Known rows, with every step that occurs
kipav, lopob, sipa, lemu, kagu, kasu, kosi: [ -4 -10  -4  26   6  -1  -6   1  -9   3 -12  19   6  -4   0  -1  -6 -12
  -2  -1   6 -11   9   4 -11]
lemu, kagu, rimup, kipav, lopob: [ 17   1   9  -8  -9   4   2  -6   0 -10   6  10  -9   7  -2  13   2   3
  -1   3   5   5   5  -6  23]
lopob, kipav, rimup, kagu, kasu, kosi, kemug: [  4  -3   2   2 -11  -3 -23  -6  10  12  18  -2  -2  17  -4  -4   2  23
   5  11  -3   9   3  -2   0]
kemug, kosi, kasu, kagu, lemu: [-11 -18  10  17  12  -2   2   9  -3  10  -2 -19   8  -3  -1  -6   1   9
  13  -1  -9   1   1  -2 -22]
kagu, kasu: [ -7  -1  -3  -9 -11   0  -2   5  -4  -2  10   2  -1 -13  -4  -2   6 -10
  -4  -2   6  -9   1  -3   1]
kemug, kosi, kasu, kagu: [ -8 -16   5   9   8  -7   4   8  -2  12  -3 -22   2  -2  -5  -9   3   8
  11   0  -1  -9   9  -8 -25]
lemu, kagu: [  4   3  -5  -5  -8  -8  17   5   3  -9   3   2  -5  -7  -2   5  -3   5
   0  -4   5 -20  -2  -7  -3]
kipav, rimup, kagu, kasu, kosi: [ -6  -9   3 -10 -14  -7  -7  -3   8  -7   5  -8  -2   9  -7  -2   4  23
   4  11   1  -2   1 -10  -1]
kagu, lemu: [ -8   5  -1   4   4  -3   9   3  -2  -1   6  -3   4  -4   1   5   2 -18
  -4  -8  -6   1 -14   6  15]
kasu, kagu, lemu, sipa, lopob, kipav: [ -4  -3   2   1   8  15  -4  -5  -2  -2   1 -13  13 -10   6   4  -5  20
  -9  -3  -9   9 -13   9 -13]
kagu, rimup, kipav, lopob, sipa: [ 12   8   4  -3   0   0  -8  -9  -3  -1  -3   9 -10   9   1   3   8 -15
  -8   2   9   8   5   4  28]
rimup, kagu, kasu, kosi: [ -4 -19  -2   0 -17   1 -13   2   1  -6   9  -7   2  -8  -6  -4  -1  25
   0   7   1 -18   0  -4  -3]
kosi, kasu, kagu, lemu, sipa: [-12  -8   0   5   3  -3   1   0   7  -3  -1  -8   8 -12   2   0  -2   2
  15  -9  -2 -15   1  -1 -24]
sipa, lemu, kagu: [ -4   2  -2  -1   2   2  15  10   3  -7   0   2   1  -8   2  -1  -6 -13
   2  -7  -4  -1  -6  -1   0]
sipa, lopob, kipav, rimup, kagu: [  3   9  -1 -25  -3   8  -4  -7   0   0   2  -9   3  13   1  -2   0  24
 -13   9  -7  34  -4   0   8]
kipav, rimup: [ -5  16  -2 -17   0 -17  15  -3   6   1   2  -8  -7  14  -4   2   9 -15
  -2  -1   3   3  -1  -9  11]
kosi, kemug: [  3  13 -16  12  -3 -11   0   2   2   0  15  -6  -1   6  -3   0   1 -44
 -14 -10  13 -10   1  -1  10]
kosi, kasu, kagu: [-13  -5  -2  -5  -3  -9   5   0  10   5   3 -21   2  -8  -2  -3   3   4
   6  -9   2 -15   9  -8 -14]
lopob, kipav, rimup: [  0  15   4 -20   2 -11   6  -6   5  19   8  -2  -9  15  -1   0   8   8
   6   3  -8  14  -1  -2  12]
lemu, sipa, lopob, kipav, rimup: [  5  13  -6 -22   7   1   1  -7  -6   3  -4   4   2   9  -2   0   1  -9
  -5   5   2   7   0   3 -10]
lopob, sipa, lemu, kagu, kasu: [ -6  -2  -5   9  -2   5   1  12   4 -11 -13  19  -1 -22   8 -10  -4  -3
   2  -3   4  -9  -2   5 -21]
kemug, kosi, kasu, kagu, rimup, kipav: [  1 -20  17   0   3   3  -7   4   3   9   1 -22  -3   3  -5  -7   8  10
  14   4  -1   3  10  -6 -10]
lopob, sipa: [ -4  10 -14   5   1 -14   8   4   2  -1 -11   4  -7  -9   3  -7   3 -13
  -6  -5  11 -22  -1   4  -4]
kipav, lopob, kefip: [  2  15  -8  15  -2 -12   4  -2  -8  15  -4   1  -2   3   2  10  -5 -18
 -18  -8   1 -15   2   3  16]
rimup, kipav, lopob, kefip: [ 12   8  -3  17 -10   2  -4  -3  -4  20   8   3  -6   5   2  10  -7   4
  -3   1  -1  -8   7   6  31]
kipav, rimup, kagu, lemu, sipa, lopob, kefip: [  3  10  -3  -2  -5   5  -3  -1   6 -17 -13  -1   6   4   8   6  -8  14
 -10   4  -7   8 -16   4  -8]

Rows
[  5  -2  11 -12  -2  13   3   6   8 -11   4   2  -5  -3   2   1   1 -12
   4  -4  -5  12  -5   1  15]
sipa, lemu, kagu, rimup, kipav
[  1  -4  12 -16  -8   6  -4  -6  13  -6   9 -27  -7  -3   0   3   9  12
  -8  -3   2   4  -3  -4  16]
kasu, kagu, rimup, kipav
[  3  -2  -5   7  -5   5   0   3  -1 -21   0   9   3  -8   5   1  -7  21
   6   5  -7  -4 -15   2   1]
rimup, kagu, lemu, sipa
[  6   4   5 -19  -6  -7  11   1   6 -19  -2   0  -9  -4  -2   6   7 -13
  -8  -7   7 -12  -5  -7   1]
lemu, kagu, rimup
[  3   9   0   8  11  -2   4  -1  -5 -10 -19  18  -2   2   6   1   0 -26
 -12  -6   5  10   1   3   5]
kipav, lopob, sipa, lemu, kagu, rimup
[  9  -6   0  20  -7  17 -10   3  -5   1   0  28  -2  -7   6   0  -9  17
  10   9   3  10  10   5  10]
rimup, kipav, lopob, sipa, lemu, kagu, kasu
[  2   6 -15 -13   4   3   6   0 -11 -11  -6   0   6  -4  -4   0  -2 -31
 -15  -3  12 -14  -1   2 -11]
lemu, sipa, lopob
[ -6 -19   7  19  14  -2   2   8  -5   5  -7  -9   8  -5  -1  -6  -1   6
  19   1  -5 -11   2  -2 -35]
kemug, kosi, kasu, kagu, lemu, sipa
[ -9 -16   3   4  -2   6  -1   9   1  -1   4   2   6 -12  -4  -3  -4 -11
   5  -5  -2 -14   0   0 -13]
sipa, lemu, kagu, kasu, kosi
[  6   7 -10 -15   5   7  -1  -3 -12   3  -1   5   5  -3  -2  -2  -2 -11
  -9   1   3  -4   0   8 -10]
lemu, sipa, lopob, kipav
[  1  13 -13  15   6 -13   6  -4 -11   5 -10  13  -3   3   1   1   0 -16
 -12  -2  10  -6   6   1  10]
kipav, lopob, sipa
[  1   8  -8  20  10  -3   8   1  -8  -2 -15  20   1  -1   6   0  -8 -12
  -6  -3   4   3   4   2   2]
kipav, lopob, sipa, lemu, kagu
[  0  10   1 -11  12   7   0  -6  -6  -1  -3   8   9   7   2   5  -1  -9
  -2   1  -8  20 -12  10  -4]
kagu, lemu, sipa, lopob, kipav, rimup
[ -4 -10   1   6   9 -11   6  10  -9  15  -3  -6   0   3  -8 -10   4 -16
  14   1   1 -10  10  -5 -15]
kemug, kosi, kasu
[ -2   3   8 -15   4   4   9   7   5 -15  -4   0  -2  -5   1   0   3 -28
  -6 -11  -3   7  -9  -1   3]
sipa, lemu, kagu, rimup
[  6 -17   1  27  -4  12 -14   0  -5  10   1  20   1  -1   0   0  -9  12
  12   8   4  -5  13   6   4]
rimup, kipav, lopob, sipa, lemu, kagu, kasu, kosi
[  0  -7   8 -12 -10  -3 -15  -7   7  13  11  -2  -4  11  -4  -3   4  43
  11  14 -10   8   1  -3   0]
lopob, kipav, rimup, kagu, kasu, kosi
[  0  -1  10   4   5  11 -10  -7   6  -3  -6 -12  -2   0   7  -1   4   4
 -11  -3   0  21   1   4  16]
kasu, kagu, rimup, kipav, lopob, sipa, lemu
[  7   8   6  -9  -1   1  -3  -6   6   0   3  12  -3  10   5   1  -2  40
  17  13 -17  20 -12   2   3]
lopob, kipav, rimup, kagu, lemu, sipa
[ 10   4  -3   7  -5   3   0  -7 -10  13  15   5  -4  11  -4   8  -2   2
   2   6   2   8  10  -1  38]
rimup, kipav, lopob
[ -9  -3   6 -11   9   5  -6  -8   7   5  -4  -9  12   2   3   1  -1  13
   9  -2  -8  17   1   2 -26]
kosi, kasu, kagu, lemu, sipa, lopob, kipav, rimup
